Each row comes from the steps of one path. Every step used is in the known rows, and no mark comes twice. Write the path behind each row, first mark first.
In the rows, 128 means zero.
Known rows
K > V: [134 166 125 134 131  82 153 124 118 123 118 112 139 134 142 144 132 129
  97  76 131  88 122 160 134 150  91 131 140 154 152 102 150 115  96 115
 125 136 152 146 114 126 138 106]
C > R > V > K > B > W: [ 89 135 132 130 129 137 126 107 120 126 123 152  45 128 146  97  91 160
 122 128 122 133 149 131 144 119 131 120 121 122 108 163 124 142 105  94
 137 115  97  63 115 127 143 126]
L > R > V > K > C > W: [153 114 123 150 113 142 149 128 135 120 112 146  94 121 164 126 148 124
 132 114 132 123 123 159 141 128 142 169 130 112 129 149 137 136 148 123
 135 117  87  81 155  68 106 164]
G > Q > W: [144 113 109  96 133 160 129  78 113 139 156 117 126 142 124 140 146 128
 151 158 123 138 137 120 128 174 111 149  85 125  96 159 101 111 152 133
 143 125 166 129  99 170 143 120]
R > Q > B > W: [117  70  75  98 135 128 110  90 105 136 148 219 120 123  74  97 122 142
 165 107 146 145 129 112 131 136 126 153 135 130 114 156  80  74  85 132
 121 113 103 118 100 181  64 138]
R > Q > W > B: [149  78  76  92 139 133 117  68 101 138 137 206 119 129  76 115 146 115
 151  73 136 135 139 115 137 169 138 152 118 133 151 162 100  83 117 150
 150 117  94 103  89 196 120 126]
Q > R > V > C: [112 154  57 125 134 158 114  89  64 135 124 182  89  54 110 140 130 116
 140 109 142 114 111 113 146 106 122 121 133 133 134 114 122 118 133 130
 144 137  87 165 119 100 136 144]
R > V: [138 167  93 131 145 148 101  98 132 124 106 203 115  91 126 181 154 132
 100  85 117 110 107  67 128 166 107 137 132 148 155 128 148 103 102 118
 134 124 115 152 125 122  64 103]
R > V > G: [121 152  93 131 134 153 104 112 140 133 114 167  89 121 138 190 162 132
  89 131  99  97  97  47 119 164 115 125 151 149 147  83 149 107 101 109
 124 110  77 160 128 139  33  60]
V > C > R > Q > G > L > K > U > B: [105 104 145 132 122 115 141 163 125 142 145 107 155 159 101 122  97 120
 159 217 142 162 132 155 131  57 142  90 131 100  99 110 117 160 170 128
 118 143  84 132 141 111 134 167]
L > R > Q: [148 106 112 116 108 127 132 130 166 119 118 201  96 171  94 103 167 119
 155  89 150 119 120 127 145 119 131 151 128 124 170 151 110  76 140 164
 128 133 110 126 139  83 133 173]
W > B: [157 147 137 128 131 132 117  93 138 132 131 159 121 137  88 119 154 102
 110  58 147 130 134  93 121 176 153 120 129 163 165 149 151  88 127 148
 141 117 165 163 117 192 163 115]
L > K > V: [151 119 140 148 104  93 143 127 127 120 113 119 127 129 180 132 129 134
 114  64 137 149 106 159 153 115 104 126 146 152 186  94 160 169  98 140
 124 144 160 158 142  67 146 142]
R > V > G > U: [137 161 136 133 134 156 119 130 160 136 126 166  78 127 158 177 159 122
  98 165 109  88 125  58 107 174 115 113 152 130 128  75 145 102 116 115
 120 106  96 188 128 137  27  42]
K > U > B: [143 144 228 151 147  81 179 186 171 121 117 147 203 146  94 133 125 103
 126  73 106 121 106 174 113 120 114 108 122 144  90 151 145  91 142 137
 138 146 147 175 158 156 110 123]
U > B: [139 139 158 145 138 126 130 168 151 131 121 154 208 117  76 130 137 115
 111  78 131 139 114  96 116 145 110 143 134 173 104 158 128 102 140 139
 127 147 156 187 138 183 124 141]
G > U > K > V > C: [157 163 214 133 136 112 162 189 151 125 112  81 219 139 190 134 121  89
 121 160 147 127 130 174 106 127 104 115 138 113  94 110 129 137 129 132
 120 139 160 223 108 135 103 109]
Q > R > V > C > W: [109 141  69 125 148 163 121  79  63 140 123 165 100  65 103 139 117 128
 143 111 128 121 113 122 137 127 142 129 122 126 118 132 116 116 160 128
 142 128  84 116 108 111 137 140]
U > K: [142 140 172 114 142 140 103 151 143 108  86 110 252 115 125 147 140 103
 112  59 117 173  79 105 124 116 114 137 112 138 131 174 129 116 115 153
 136 144 154 178 122 136 115 134]
G > L: [148 143 133 109 126 118  93 140 172 118 140 100 154 114 101 112 128 133
 133 148 139 126 145  66 120 120 102 110 113 119 121 150 132 103 150 109
 121 116 196 170 156 135 139 117]
R > V > K: [135 154 107 138 125 154 106 111 119 123  89 156 119  93 173 171 150 121
  99 129 122 124 106  73 133 142  93 136 146 129 132 134 154 131  99  83
 142 119  93 166 129 113  46 100]
C > W: [137 117 169 128 169 136 129 107 141 128 118 106 145 162  88 146 115 140
 124  78  97 134  95 109 103 180 150 132 103 132 105 196 134  90 181 104
 126 110 158  61 103 141 143 124]
G > C > W: [140 120 156 151 158 136 127 136 125 144 129  96 173 156 119 133 101 130
 141 150 103 128 121 111  83 192 157 133 112 128 121 176 128 120 168  92
 125 128 192  93 105 150 136 163]
V > K > U: [137 135 220 144 129  94 161 153 141 112  94  73 132 164 171 141 117  92
 134 128 109 125  88 161 122  89  99  89 131 109  93 162 163 115 129  70
 146 124 125 174 147 101  94 114]
G > C: [142 143 138 148 136 126 116 146 125 138 127 116 153 136 127 140 119 110
 140 148 126 114 114  98  96 155 128 124 129 139 144 147 138 116 125 101
 129 146 195 171 120 132 130 170]
V > G > C > R > Q > W: [102 104 113 116 133 145 117 126 113 150 146  96  75 178 111 130 115 129
 157 203  99 111 124  94 106 143 154 117 132 116 129 110 104 117 143 106
 128 125 105  98 101 157 135 108]
Q > G > C: [126 131  97 143 126 131  97 105  75 142 142 105 161  92 108 145 139 117
 107 121 144 130 118  87  99 162 146 136 120 128 149  94 124 125 105 142
 125 135 144 149 106 118  97 145]
L > K > B: [145  76 171 151  95  90 146 146 129 123 114 139  78 137 171 119 114 129
 123  73 117 150 117 157 154  90 116  95 146 158 163 142 146 149  92 134
 118 130 161 140 159  92 163 178]
G > Q > R > V > K > U > B > W: [111 132 113 130 104 161 160 113 127 138 146 161 164 110 151  87 133 136
 155 193 131 153 171 161 147 137 118 148  96 112  76 138  94 146 141 137
 153 137 108 164 128 181  80 115]
L > C: [136 102 131 138 139 112 120 138 132 101 113 151 150 121 117 170 147 111
 139  76 142 141  81 125 121 133 135 153 126 162 136 136 142 140 124 134
 151 145 164 165 142  75 131 215]
C > K > V > G > U > B > W: [111 134 158 136 135 113 154 149 146 128 126  52 167 153 173 103 128 145
 111 161 130 127 144 182 117 164 123 149 153 122  71  96 127 195 128 102
 114 115 131  79 100 189 132  91]
Q > B > W: [128  90 105 107 143 132 109  83  91 128 163 167 105  74  90  83 117 140
 157  64 157 156 121 116 123 139 133 157 132 144  85 144  96  79  91 139
 123 102 155 131 113 169 117 130]

Write each row's path
[164  92 141 141 103 101 114 158 160 117 147  89 156 114 148 114 109 130
 144 152 144 156 139 121 137  77 114 105 122 119 145 141 149 169 137 119
 115 135 190 158 189  91 142 174]
G > L > K > C
[134  96 140 110 145 132 131 127  97 126 123 129 219 125  99 117 107 108
 146  74 121 172 132 186 136 101 160 144  96 116 133 192 107 144 115 174
 145 155 108  69 113 173 174 161]
U > K > C > R > Q > W > B
[141 125 102 117  96 121 118 155 154 119 129 115  97  97 163  96 144 136
 142 206 149 122 180 142 145  90 116 135 140 104 113 124 119 163 152 123
 117 101 141 101 170 105 161 160]
G > L > R > V > C > K > B
[125 133 103 113 125 134  87 142 159 104 135 141 137  84 108 128 125 152
 146 165 147 150 164  88 134 110 130 138 109 120 133 131 127 156 154 138
 145 130 174 132 165  82 158 168]
G > L > C > R > V
[103 172 126 138 141  92 162 133  98 133 128  75 105 164 144 147 101 124
 121 151 140  88 117 184 130 110 111 107 145 135 122  94 148 140 133  89
 117 144 128 125 102 112 182 132]
K > V > C > R
[138 120 134 111  96 129 113 155 190 122 146  77  92 160 129 102 157 126
 135 185 132 112 132  71 124 112 133 117 142 121 128  86 129 101 164 132
 114  99 137 169 172 119 124  88]
V > G > L > R
[155 122 106 141 108 166 131 117 156 141 132 169  78 136 145 112 176 127
 129 138 131 119 150 106 119 191 187 166 142 131 164  92 127 114 154 164
 133 100 101 101 141 128 111 118]
L > R > V > G > C > W > B
[145 119  91 111  97 127  91 113 128 120 156 110 135  78  95  95 161 134
 118 113 170 142 153  88 133 120 141 146 110 110 144  89 110 111 139 184
 122 109 139 139 151  82 130 126]
Q > G > L > R
[134  87 174 170 119 128 154 163 160 138 160 145 103 143 165 103  96 140
 142 135 135 166 132 161 134 104 158 125 137 130 121 111 137 198 127 137
 114 145 111 114 160 112 109 163]
L > K > C > R > V > G > U > B > W
[129 106  94 136 115 130 144 125 136 122 124 166  60 124 174  99 150 132
 144 136 153 126 123 184 148 118 145 166 147 122 109 121 117 159 125 124
 126 104  83  69 138  99 127 199]
L > R > V > C > K > B > W
[164 130 132 109 102 119 107 151 190 109 144 120 121 117 111  76 150 130
 152 136 162 130 158  97 137 103 121 132 115 112 137 140 122 101 169 151
 124 113 189 158 177  88 174 144]
G > L > R
[144 130  66 114  94 141  83 104 122 124 151 142 128  50 108 110 173 143
 107 118 166 139 162  76 136 132 138 156 114 110 152  75 112 120 125 188
 123 108 117 135 153  80  95 111]
Q > G > L > R > V
[133 146 115 122  91  85 152 156 160 124 141  67 108 150 169 106 148 138
 111 164 136  86 155 145 138 129 110 131 155 132 143  45 137 123 123 127
 108 111 134 154 151 121 129  70]
K > V > G > L > R
[118 141  63 125 142 169 123  69  60 142 130 178  97  62  99 123 129 122
 140 105 141 128 139 124 140 144 164 130 125 133 132 127 119 116 158 145
 148 120  84 119 105 146 151 132]
Q > R > V > C > W > B
[109 142 119 143 137 123 131 137 130 132 153 107  88 138 110 150  95 141
 123 176 109  90 146 131 123 101 136 102 119 116 125 130 147 143 131 100
 117 137 113  74 153 124 143 120]
K > C > R > V > G > L
[140 111 139 146  96 100 145 136 133 128 118  88 105 152 196 143 139 135
 107 101 122 138  99 143 150 115 115 117 162 155 178  60 162 168  99 131
 115 132 130 166 146  81 121 109]
L > K > V > G
[ 98 109 116 110 116 121 132 152 103 135 125  96 222 128 157  89 110 141
 137 160 123 165 145 170 128 120 138 160 137 119 116  92  87 150  77 156
 119 136 103 121  95 185  97 101]
U > K > V > G > C > R > Q > B > W
[130  67 130 143 114 121 136 122  91 133 142 153  89 133 115 125  94 135
 159 107 130 166 128 173 151  60 137 110 134 126 164 153 133 160 112 148
 119 159 132  87 153  73 183 193]
L > K > C > R > Q > B
[139 112 230 139 143 133 157 181 168 137 131  49 178 186 155 148 116 104
 121 176  95 120 106 134  88 143 153 106 130 112  79 123 130 122 155 120
 111 118 124 147 123 162  79  74]
V > G > U > K > C > W
[108 173 167 116 144 175 110 132 153 129 118 135 100 137 128 145 122 143
 107 151 104 132 140  81 119 133 138 108 123 111 129 117 128 123 143 145
 128 127 105 124 115 120 131  57]
C > R > V > G > U > K
[112 114 145 143 143 111 153 131 107 137 159 135 104 170  83 134  90 124
 137 143 132  98 149 175 113 106 146 102 107  97 129 153 123 127 128 130
 117 156 108  69 116 114 149 156]
K > C > R > Q > G > U
[125 149 195 129 162 111 141 123 138 107  94  78 151 160 123 155 127 121
 125  99  95 127  95 188 118 115 117 103 118 103 100 177 161 153 150 103
 136 129 156  60 125 112 181 133]
C > K > U
[115 134  88 114 138  98 163 100  72 145 143 115  93 153 129 121 110 121
 137 144 149 103 148 201 141 133 133 130 141 132 130  94 123 138 124 115
 131 133  93  91  80 162 184 126]
K > V > C > R > Q > W > B
[101  85 111 130 150 110 145 111  96 134 168 160  95 154  70 101  73 142
 166 120 134 119 138 184 126  95 150 126 114 116 109 182 107 115 109 114
 120 146 111  40 118 148 155 180]
K > C > R > Q > B > W
[117 129  76 122 122 157  84 127 147 118 114 122 128  92 158 179 165 146
 109 199 112 129 129  66 125 148 121 144 148 126 126  79 142 178 124 111
 130 106 103 126 151 121  65  97]
R > V > G > L > C > K
[117 159  60 120 131 160 106  78  77 123 120 206  91  41  96 124 139 136
 129  57 133 116 131 100 153 126 119 130 119 139 159 128 119 101 123 159
 151 138 108 148 124 100 146 121]
Q > R > V
[117 157 154 128 132 120 147 131 126 127 109  34 125 162 177 143 138 134
  97 170 112  99 137 172 118 152 109 120 157 111 106  95 150 180 133  97
 111 118 142  84 102 140 165  75]
C > K > V > G > U
[124 144 154 134 150 137 123 151 118 117 101 121 223 109 123 156 108 118
 114  88 106 156 107 155 129  92 133 133 103 121 132 177 135 157 109 147
 135 161 119 100 133 120 137 155]
U > K > C > R > V
[ 97 159 106 130 138  92 163 134 100 139 123 101 108 183 133 144 101 125
 129 172 137  90 123 184 134 109 107 108 149 128 131  99 135 138 125  87
 116 145 103 115  96 121 156 134]
K > V > C > R > Q
[115 144 102 112 113 171 130  88 112 136 149 131 125 134 105 113 140 129
 151 168 131 129 154 120 139 136 115 120  90 123 126 154 103 108 163 149
 141 147 170 167 115 146 174 127]
G > Q > R
[ 98 146 107 135 114  96 157 149 120 147 133  88 111 189 153 133 115 139
 117 198 109  78 148 149 119 147 121 117 153 129 157  63 130 137 105  99
 112 140 112 117 101 149 124  85]
K > V > G > C > R > Q
[ 99 167 112 111 134 161  89 111 152 130 136 130  64 132 102 136 121 162
 113 172 109 114 152  54 130 125 132 105 121 116 140 115 133 119 150 122
 125 115 114  98 134 121 147  62]
C > R > V > G > L
[ 93 170 118 120 146 165 101 101 137 129 125 149  48 145  98 157 127 153
 106 133 100 109 125  68 126 138 136 105 126 129 147 119 140 113 140 125
 130 124  96  93 119 114 146  70]
C > R > V > G
[128 112 188 124 121 100 136 175 128 114  87 114 213 119 148 126 117 110
 107  70 101 151 114 158 134  99 112 118 123 149 118 175 119 118  85 151
 128 134 149 150 131 161 137 149]
U > K > B
[123  91 180 122 126  94 135 161 145 112 107 123 216 125 159  85 109 124
 121  60 117 171 109 170 135 111 129 141 112 146  96 177 101 125  71 141
 130 123 139 127 118 184 104 165]
U > K > B > W
